Each row was made from one small tree. The marks that hang from a mark follow it in brackets, in alphabetical order. Every link used is in the known rows. Write each row's tree.
(in the rows, 128 means zero)
Known rows:
vepam(baturi(levin mavi)): [103  99 167 117 108 119 132 117 152 136 110 132 125 175 137 171 108]
sefu(mavi(baturi(keni)) tiruf(gagoz)): [181 135 139 109 121 140 152  84 137  77 140 182 119  80 124  31 168]
keni(baturi(mavi(remu))): [104 129  84 124  83 113 158 148 189 163  82 107 127 135 135 173 105]
vepam(baturi(keni levin mavi)): [109 124 139 129 107 116 130 124 130 152 146 124 137 173 136 158 118]
mavi(baturi(keni)): [151 182 138 115 142 154 123  86  83 130 127 128 145 111 125 134 177]
vepam(baturi): [161 179 155 119 142 163 116  61 118 131 111 150 128 152 165 154 128]
mavi(baturi(keni) remu): [164 202  71 127 131 146 123  80 113 119 101 135 149  92 116 126 178]
mavi(baturi remu): [155 177  99 114 133 147 127  73 123 108  68 145 135  95 117 142 169]
baturi(levin mavi(remu)): [ 71  83  91 131  84 114 150 142 170 131  73 127 116 146 103 156 128]
gagoz(tiruf): [139 190 102 125 157 170 148  98 102 137 129 121 116 109 137 137 107]
baturi(keni levin mavi(remu)): [ 78 110  66 143  83 111 147 149 153 143 108 117 129 142 101 139 136]
vepam(baturi(levin)): [145 124 150 129 128 143 109  98 121 122 128 134 126 183 157 164 134]
sefu(levin(gagoz) mavi(baturi remu) tiruf): [178 140 131 120 165 108 120 148 207  49  81 187 104  59 101  78 124]
keni(baturi(mavi)): [ 94 110 146 114  97 124 158 151 164 174 110  99 125 155 142 178 108]
vepam(baturi(mavi)): [125 156 167 110 121 136 141  83 147 144  93 148 126 145 148 163  98]
sefu(levin): [129 128 114 119 154 150 122 135 152 110  82 164 109 118 109 158 154]
sefu(levin tiruf): [157 136 137 111 163 143 135 148 188 101  86 175  91 123 117 104 149]
keni(baturi(levin(gagoz(tiruf)) mavi)): [ 90  85 144 135 130 100 141 212 127 183 186  59 129 146 143 159  48]
levin(gagoz): [120 135 176 132 146 154 115 115  85 147 132 126 123 132 148 119 130]
baturi(levin): [102  90 140 130 116 146 126 127 117 123 122 120 116 173 127 152 160]

Which tree is each row?
[101 103  79 146 118  89 142 203 155 170 156  72 132 125 136 152  44]  keni(baturi(levin(gagoz(tiruf)) mavi(remu)))
[158 174  66 148 165 122 105 137  70 129 178 100 151  82 118 104 118]  mavi(baturi(keni levin(gagoz(tiruf))) remu)
[141 131 111 146 137 117  94 131  82 123 148 112 152 114 120 111 160]  mavi(baturi(keni levin(gagoz)) remu)
[114  69 170 145 124 118 104 184 116 163 176  78 131 185 161 159 122]  keni(baturi(levin(gagoz)))
[142 146  74 134 119 128 113 116 111 110 117 120 148 123 110 136 188]  mavi(baturi(keni levin) remu)
[ 94 138  62 155 127 106 139 172 111 160 168  93 134 103 114 107  67]  baturi(keni levin(gagoz(tiruf)) mavi(remu))
[141 199  75 131 108 125 137  83 158 146 100 148 142 122 139 142 104]  vepam(baturi(keni mavi(remu)))
[144  96 189 109 120 127 144 129 171  59 110 143 102 142 115 103 159]  sefu(mavi(baturi(levin)) tiruf)
[ 79  95 154 132 139 119 141 175 104 159 159  96 119 123 121 130  65]  baturi(levin(gagoz(tiruf)) mavi)
[126 153 132 142 151 113 121 146  91 166 204  98 142 134 148 126  46]  vepam(baturi(keni levin(gagoz(tiruf)) mavi))
[131 125 137 123 128 136 114 117  87 123 144 112 143 141 112 143 187]  mavi(baturi(keni levin))
[157  77 138 116 108 122 144 118 141  69 155 170 118 110 115  42 174]  sefu(mavi(baturi(keni levin)) tiruf(gagoz))
[173 107 169  96 124 143 155  80 156  63 107 195 107  81 125  49 159]  sefu(mavi(baturi) tiruf(gagoz))
[137 110 140 133 138 119  96 133 103 113 115 120 140 121 121 128 152]  mavi(baturi(levin(gagoz)) remu)
[156  77 117 111 132 133 153 131 207  56  93 219  83  85 112  56 140]  sefu(levin mavi tiruf(gagoz))
[128 117 173 135 149 126  93 140  59 137 176 104 150 135 126 118 166]  mavi(baturi(keni levin(gagoz)))
[ 67  76 166 143 113 109 127 175 100 167 167 100 133 153 119 122 119]  baturi(keni levin(gagoz) mavi)
[133 174 107 119 111 128 141  76 175 136  68 156 128 124 142 155  96]  vepam(baturi(mavi(remu)))
[ 79  94 104 153 102 100 126 170 127 155 138 110 136 135 114 117 114]  baturi(keni levin(gagoz) mavi(remu))
[145 156 134 139 177 130 107 146  43 140 203  87 148 101 124 109 121]  mavi(baturi(keni levin(gagoz(tiruf))))
[145 116 189 138 145 134  88 120  92 132 158 129 133 174 169 141 111]  vepam(baturi(levin(gagoz)))
